Known rows, with every way that one mark hangs from another:
C[H[R Y]]: -3.22	1.69	0.71	0.61	-0.19	0.99	-0.19	-2.01	0.87	-0.91	1.08	-3.44	-1.51	-1.31	-0.27	-1.05	0.04	-0.48	4.60	2.00	-2.67	-0.36	2.08	0.87	2.59	1.53
H[A C D R Y]: -7.84	2.39	1.85	-0.38	-5.65	-5.22	-1.17	-6.57	0.92	1.23	0.61	-3.47	-2.68	-0.99	1.57	-2.46	-5.83	-0.05	1.55	2.56	-1.46	1.79	0.22	-0.82	2.80	-1.76
H[C D R]: -3.59	3.90	-0.45	-1.07	-3.79	-3.04	-3.05	-2.56	1.02	0.78	0.98	-1.96	-1.92	-0.19	0.31	-1.04	-2.54	0.56	0.48	1.07	-0.50	1.10	0.69	-2.34	3.16	-2.41
T[F R[H[C]]]: -0.63	-1.73	-3.48	5.22	2.68	1.35	0.75	1.62	0.71	1.34	-1.20	-0.22	0.28	0.94	-2.00	-3.35	-1.45	-4.63	-4.53	-3.29	1.50	-0.07	0.65	-1.64	-0.52	2.49
H[C R]: -0.98	3.98	-0.30	-1.22	-1.83	-0.32	-1.19	-0.79	0.89	0.95	0.93	-1.18	-1.26	0.04	-0.20	-1.02	-0.82	-0.24	0.99	1.69	-1.14	-0.02	0.37	-2.68	3.31	-0.87
X[H[D]]: -1.66	0.71	0.05	1.78	0.54	-0.71	-1.69	-2.44	-0.78	-1.06	-1.87	1.79	-1.87	1.88	-1.03	-1.63	-0.88	-0.15	0.29	-1.64	-1.58	0.32	0.72	-0.62	-1.09	-1.19
X[H[A[D]]]: -1.05	0.55	2.13	0.65	1.64	-0.53	-0.94	-2.85	-2.74	-0.32	-1.61	2.38	-0.80	2.52	-0.79	-2.19	-0.82	0.59	0.13	-1.22	-1.94	-0.54	-0.61	-0.33	-1.90	1.30
T[R[H[D Y]]]: -1.99	-1.64	-0.63	4.08	1.80	-0.38	-0.72	-3.13	0.47	-0.40	-1.30	-2.63	-1.24	0.25	-1.16	-1.98	-2.51	-2.42	-2.27	-1.94	1.25	2.10	0.17	1.26	-1.01	1.14
C[H[A Y]]: -3.96	-0.77	1.57	1.10	-0.55	-1.05	1.42	-3.10	-0.84	0.38	0.33	-3.30	-1.19	-1.45	0.55	-2.61	-0.64	-0.86	4.02	1.30	-3.05	0.35	1.59	1.49	-0.17	1.94
A[D[H[C R Y]]]: -2.60	2.17	1.22	-1.91	-2.22	0.71	-2.38	-0.10	-2.25	0.00	0.67	-1.74	2.04	-0.18	1.00	0.77	-1.77	2.47	0.50	2.33	-1.73	0.64	-0.38	-0.23	0.31	2.11
A[D[H[R]]]: -1.08	1.30	1.19	-2.83	-0.75	0.49	-3.46	1.20	-1.93	-0.51	0.66	-0.65	2.41	0.07	0.41	1.72	-0.49	3.43	-0.11	0.83	0.23	-0.07	-1.14	0.19	0.35	2.46
A[D[H[Y]]]: -2.16	0.26	1.35	-1.40	-1.33	0.79	-1.85	0.33	-2.76	-0.48	0.32	-1.11	2.59	-0.24	1.08	1.19	-1.37	2.53	0.02	1.41	-1.17	0.61	-0.50	1.06	-1.21	2.55
R[H[A Y]]: -2.01	-2.06	1.22	2.82	0.60	-2.15	1.26	-4.38	-0.20	-0.71	-0.05	-2.65	-1.06	0.90	-1.22	-0.36	-3.49	-1.18	-1.10	-0.81	0.37	1.07	-2.29	1.77	1.00	0.32
Z[D[H]]: -0.41	-0.08	0.80	-1.10	1.79	0.09	0.41	0.93	-1.15	-0.85	0.65	-0.94	0.22	-0.73	0.33	2.23	0.53	1.47	1.68	1.63	-1.03	-0.57	0.14	1.38	-1.95	-0.35
Z[D[H[C R]]]: -1.02	1.84	0.70	-1.67	0.91	-0.12	-0.18	0.57	-0.79	-0.36	1.08	-1.56	-0.44	-0.63	0.24	1.79	0.17	1.41	2.06	2.59	-1.61	-0.50	0.29	0.03	-0.44	-0.80
H[A C]: -2.03	0.48	0.79	-0.45	-2.41	-3.26	1.07	-2.28	-1.54	2.73	-0.16	-0.91	-0.82	-0.16	0.92	-3.16	-1.84	-0.81	0.12	0.60	-1.72	1.11	-0.29	-1.60	-0.69	-0.19
T[F R[H[A Y]]]: -2.42	-3.39	-1.93	5.51	2.70	0.50	1.31	-0.17	1.13	0.83	-1.50	-0.57	0.16	0.49	-1.54	-3.16	-2.89	-4.41	-4.11	-3.11	2.13	-0.11	-0.03	0.10	-0.76	3.21
Z[D]: 0.22	1.27	1.26	-0.31	3.02	0.10	1.27	-0.85	-1.42	-1.03	1.64	-0.27	-0.83	0.28	0.17	1.50	0.57	0.95	0.98	1.56	-1.50	-1.57	0.51	1.47	-1.60	-0.59
T[F]: -0.95	-1.06	-2.27	1.99	0.29	1.00	0.93	3.06	1.00	0.58	0.08	1.66	1.12	0.23	-0.34	-0.59	-0.56	-1.72	-2.18	-1.25	0.90	-1.87	0.54	-1.16	0.55	1.00

Rows:
-2.46	0.05	1.25	2.38	-0.32	-2.24	0.81	-4.81	-2.43	0.27	0.89	-3.21	-0.62	1.46	-0.57	-1.35	-4.05	-0.84	-1.59	0.13	-1.71	1.47	-1.87	0.60	0.54	1.02 -> R[H[A[D] C Y]]
-3.75	-2.00	1.05	2.86	-0.69	-3.94	-0.11	-5.64	-0.04	-0.89	0.22	-3.27	-1.51	0.73	-0.81	-0.39	-4.72	-0.67	-1.48	-1.31	0.76	1.85	-1.98	1.99	0.97	-0.69 -> R[H[A D Y]]
-1.36	-2.40	-2.61	5.01	2.41	-0.08	0.92	0.71	0.53	1.87	-1.27	-0.41	0.13	0.81	-1.66	-3.97	-2.12	-4.52	-4.65	-3.52	1.80	0.06	0.06	-1.41	-0.88	2.71 -> T[F R[H[A C]]]
-0.37	-1.13	1.52	1.20	1.71	-2.36	-0.72	-3.06	-2.02	-0.51	0.88	-1.78	0.19	1.88	-1.43	-0.05	-2.35	0.56	-2.42	-2.02	1.13	0.45	-3.06	1.29	0.40	1.44 -> R[H[A[D]]]
-4.50	1.51	2.67	-0.58	-0.45	-0.67	-0.83	-3.54	-1.01	-0.27	1.55	-3.47	-0.99	-0.82	0.36	-1.80	-1.16	0.92	4.10	1.90	-2.69	-0.58	0.92	1.40	1.71	3.04 -> C[H[A[D] R Y]]
-1.16	0.15	-0.54	3.56	-0.06	-0.50	1.43	-3.26	-0.53	-0.29	0.47	-3.11	-1.16	0.99	-1.24	-0.56	-2.99	-2.16	-0.94	0.23	-1.79	1.62	-0.71	0.05	1.38	-0.60 -> R[H[C Y]]
-5.79	-0.66	1.39	1.23	-1.85	-2.93	0.11	-4.30	-0.72	0.09	0.44	-3.77	-1.70	-1.66	0.88	-2.68	-1.84	-0.37	3.66	0.79	-2.69	1.12	1.82	1.85	-0.28	0.95 -> C[H[A D Y]]
-2.30	3.45	-0.15	1.07	-0.74	-1.00	-2.61	-3.11	-0.12	-0.31	-1.14	1.00	-2.85	1.97	-1.18	-2.25	-1.44	-0.31	0.90	-0.28	-2.36	0.31	0.97	-2.49	1.18	-1.81 -> X[H[C D R]]
-1.77	3.27	1.83	-0.16	0.33	-0.83	-1.83	-3.29	-2.18	0.36	-0.81	1.53	-1.64	2.58	-0.85	-2.82	-1.39	0.35	0.74	0.03	-2.74	-0.54	-0.37	-2.15	0.41	0.71 -> X[H[A[D] C R]]
-6.19	0.79	1.84	0.21	-2.01	-2.90	-1.27	-4.67	0.63	-0.35	0.94	-4.07	-2.19	-1.60	0.47	-2.10	-2.01	0.22	4.27	1.31	-1.83	0.50	1.40	1.40	2.18	0.77 -> C[H[A D R Y]]
-6.28	3.80	0.06	0.42	-4.94	-2.38	-1.51	-4.68	1.44	0.19	0.98	-3.33	-2.38	-0.71	1.02	-1.11	-4.51	-0.34	1.53	3.00	-2.12	1.58	1.44	-1.11	3.35	-2.21 -> H[C D R Y]
-5.00	1.72	0.60	0.65	-1.54	-0.93	-1.41	-3.30	0.93	-1.11	1.26	-3.98	-1.99	-1.54	0.10	-1.16	-1.12	0.06	4.27	1.52	-2.38	0.33	2.31	1.02	2.52	0.51 -> C[H[D R Y]]
-3.08	0.22	-0.79	3.54	-1.38	-2.39	0.17	-4.48	-0.40	-0.47	0.50	-3.69	-1.64	0.80	-0.85	-0.66	-4.08	-1.55	-1.39	-0.15	-1.41	2.33	-0.52	0.40	1.33	-1.50 -> R[H[C D Y]]
-2.78	0.26	2.15	-1.46	0.87	-0.97	0.48	-1.27	-0.21	-0.90	0.80	-1.89	-0.57	-1.09	0.59	1.82	-1.32	1.65	2.52	2.73	-0.99	-0.55	-0.37	1.76	-0.55	-0.19 -> Z[D[H[A R Y]]]
-4.57	-0.33	0.78	-1.43	-4.26	-1.88	-0.64	-1.00	0.91	1.31	-1.17	-2.76	0.03	-2.15	0.88	-0.66	-2.93	0.42	2.19	2.43	-0.86	1.90	-0.62	-1.01	1.37	0.09 -> D[H[A C R Y]]
-1.94	0.91	1.27	-1.12	1.20	0.37	0.31	-0.33	-0.02	-1.52	0.92	-1.84	-0.36	-1.06	0.42	2.55	-0.66	1.43	2.49	3.02	-1.38	-0.71	0.29	1.55	-0.17	-0.41 -> Z[D[H[R Y]]]
-4.17	-0.84	0.42	3.10	-1.90	-4.29	0.43	-5.84	-0.77	0.24	0.33	-3.79	-1.79	0.72	-0.49	-1.65	-5.03	-1.43	-1.45	-0.54	-0.91	2.48	-1.39	0.64	0.94	-1.21 -> R[H[A C D Y]]
-7.30	0.31	1.19	1.07	-5.35	-5.33	0.71	-6.07	-0.92	1.89	-0.17	-3.05	-1.94	-1.03	2.30	-3.30	-5.57	-1.00	0.76	1.91	-2.71	2.71	0.83	-0.03	-0.69	-1.57 -> H[A C D Y]
-2.35	1.23	1.59	-2.11	-1.38	0.81	-2.79	0.16	-1.86	-0.77	0.52	-1.29	2.21	-0.23	0.80	1.61	-1.61	2.93	0.42	1.78	-0.56	0.14	-0.83	0.69	0.34	2.58 -> A[D[H[R Y]]]
-4.73	0.33	1.40	0.99	-3.45	-2.60	2.59	-4.42	-1.15	2.15	-0.29	-2.24	-1.20	-0.76	1.63	-3.12	-3.83	-1.70	1.30	2.56	-3.35	1.54	0.54	-0.44	-0.53	-0.11 -> H[A C Y]
-3.15	0.99	0.71	1.54	-1.10	-2.99	-0.97	-4.05	-1.78	0.85	-1.89	1.17	-2.50	1.79	-0.31	-3.88	-2.10	-0.70	0.31	-1.09	-2.83	1.00	0.50	-1.71	-1.61	-1.35 -> X[H[A C D]]
-6.83	-1.45	2.07	0.78	-3.67	-4.81	0.05	-5.80	0.06	0.23	-0.30	-2.19	-1.32	-1.01	1.80	-1.59	-4.99	0.06	0.57	0.81	-0.39	1.73	-0.10	1.99	-0.51	-0.87 -> H[A D Y]
-4.89	1.47	2.46	-0.01	-3.21	-2.26	1.27	-4.60	-3.38	1.82	0.74	-2.14	0.02	0.05	2.15	-2.79	-4.12	-0.16	0.56	2.82	-3.98	1.14	0.15	0.01	-1.18	1.42 -> H[A[D] C Y]
-5.23	2.55	1.20	-1.78	-4.44	-5.82	-2.66	-4.42	0.52	1.84	0.80	-2.13	-2.17	-0.39	0.80	-2.31	-3.82	0.83	0.44	0.69	0.15	1.30	-0.47	-1.98	2.58	-1.84 -> H[A C D R]
-2.77	-0.27	1.21	1.37	0.10	-2.74	-1.47	-3.80	-1.14	-0.29	-2.10	1.79	-2.18	1.77	-0.60	-2.62	-1.79	0.03	0.31	-1.89	-1.12	0.44	-0.12	-0.26	-1.47	-0.77 -> X[H[A D]]
-2.71	0.09	1.45	-0.62	0.18	-1.25	1.76	-1.23	-1.71	0.19	0.50	-2.06	-0.39	-1.16	1.20	0.55	-1.34	0.62	2.18	2.89	-2.77	0.24	0.42	1.03	-2.25	-0.46 -> Z[D[H[A C Y]]]
-2.36	-0.84	0.61	3.00	-0.48	-2.46	1.75	-4.60	-0.93	0.43	0.15	-3.25	-1.36	0.86	-0.90	-1.57	-3.90	-1.90	-1.03	-0.07	-1.33	1.77	-1.53	0.23	0.96	-0.18 -> R[H[A C Y]]
-4.35	0.75	1.98	0.07	-0.65	-0.90	0.11	-3.41	0.54	-0.12	0.87	-3.57	-1.79	-1.44	0.06	-2.01	-0.98	-0.30	4.57	1.71	-2.27	-0.26	1.20	1.04	2.13	1.96 -> C[H[A R Y]]
-3.52	2.42	1.59	1.51	-0.66	-0.61	0.13	-4.73	-0.36	0.18	-1.64	0.55	-2.91	1.53	-0.62	-3.21	-2.65	-1.36	1.94	1.18	-3.52	0.08	0.50	-1.64	0.96	-0.32 -> X[H[A C R Y]]
-3.10	-0.60	0.16	-1.08	-2.59	0.37	-1.44	0.61	1.97	-0.58	-1.18	-2.14	0.63	-1.96	0.16	1.58	-1.70	0.92	2.14	1.98	0.32	1.17	-0.44	0.19	1.85	0.31 -> D[H[R Y]]
-3.78	2.10	0.87	1.84	-0.34	-0.12	-1.96	-4.42	0.87	-1.95	-1.41	0.77	-2.73	1.54	-0.87	-1.09	-2.51	-0.16	1.59	0.30	-1.86	-0.02	0.85	-0.22	1.45	-1.19 -> X[H[D R Y]]
-4.27	-1.53	1.25	-1.52	-3.05	-1.52	-1.09	-0.73	1.59	0.18	-1.39	-2.22	0.41	-2.16	0.68	0.57	-2.64	1.16	2.18	1.69	0.87	1.36	-1.16	0.47	1.47	0.64 -> D[H[A R Y]]
-7.37	0.68	2.53	-0.61	-3.90	-4.77	-1.85	-6.23	2.01	-0.45	0.45	-2.65	-2.21	-0.90	1.20	-0.82	-5.35	0.97	1.36	1.50	0.85	0.92	-0.65	1.25	2.90	-0.91 -> H[A D R Y]
-1.48	0.30	1.87	-2.22	1.48	-1.26	-0.26	-0.23	-0.53	-0.63	0.84	-1.25	-0.29	-0.76	0.30	1.91	-0.31	2.11	1.97	1.86	-0.17	-0.81	-0.75	1.08	-0.69	-0.25 -> Z[D[H[A R]]]
-1.17	0.25	-1.08	2.55	-0.60	-2.84	-0.90	-3.06	-0.71	-0.09	0.67	-2.72	-1.32	1.18	-1.40	-0.65	-2.74	-0.98	-2.18	-1.58	-0.18	1.99	-1.08	-0.50	1.23	-1.61 -> R[H[C D]]
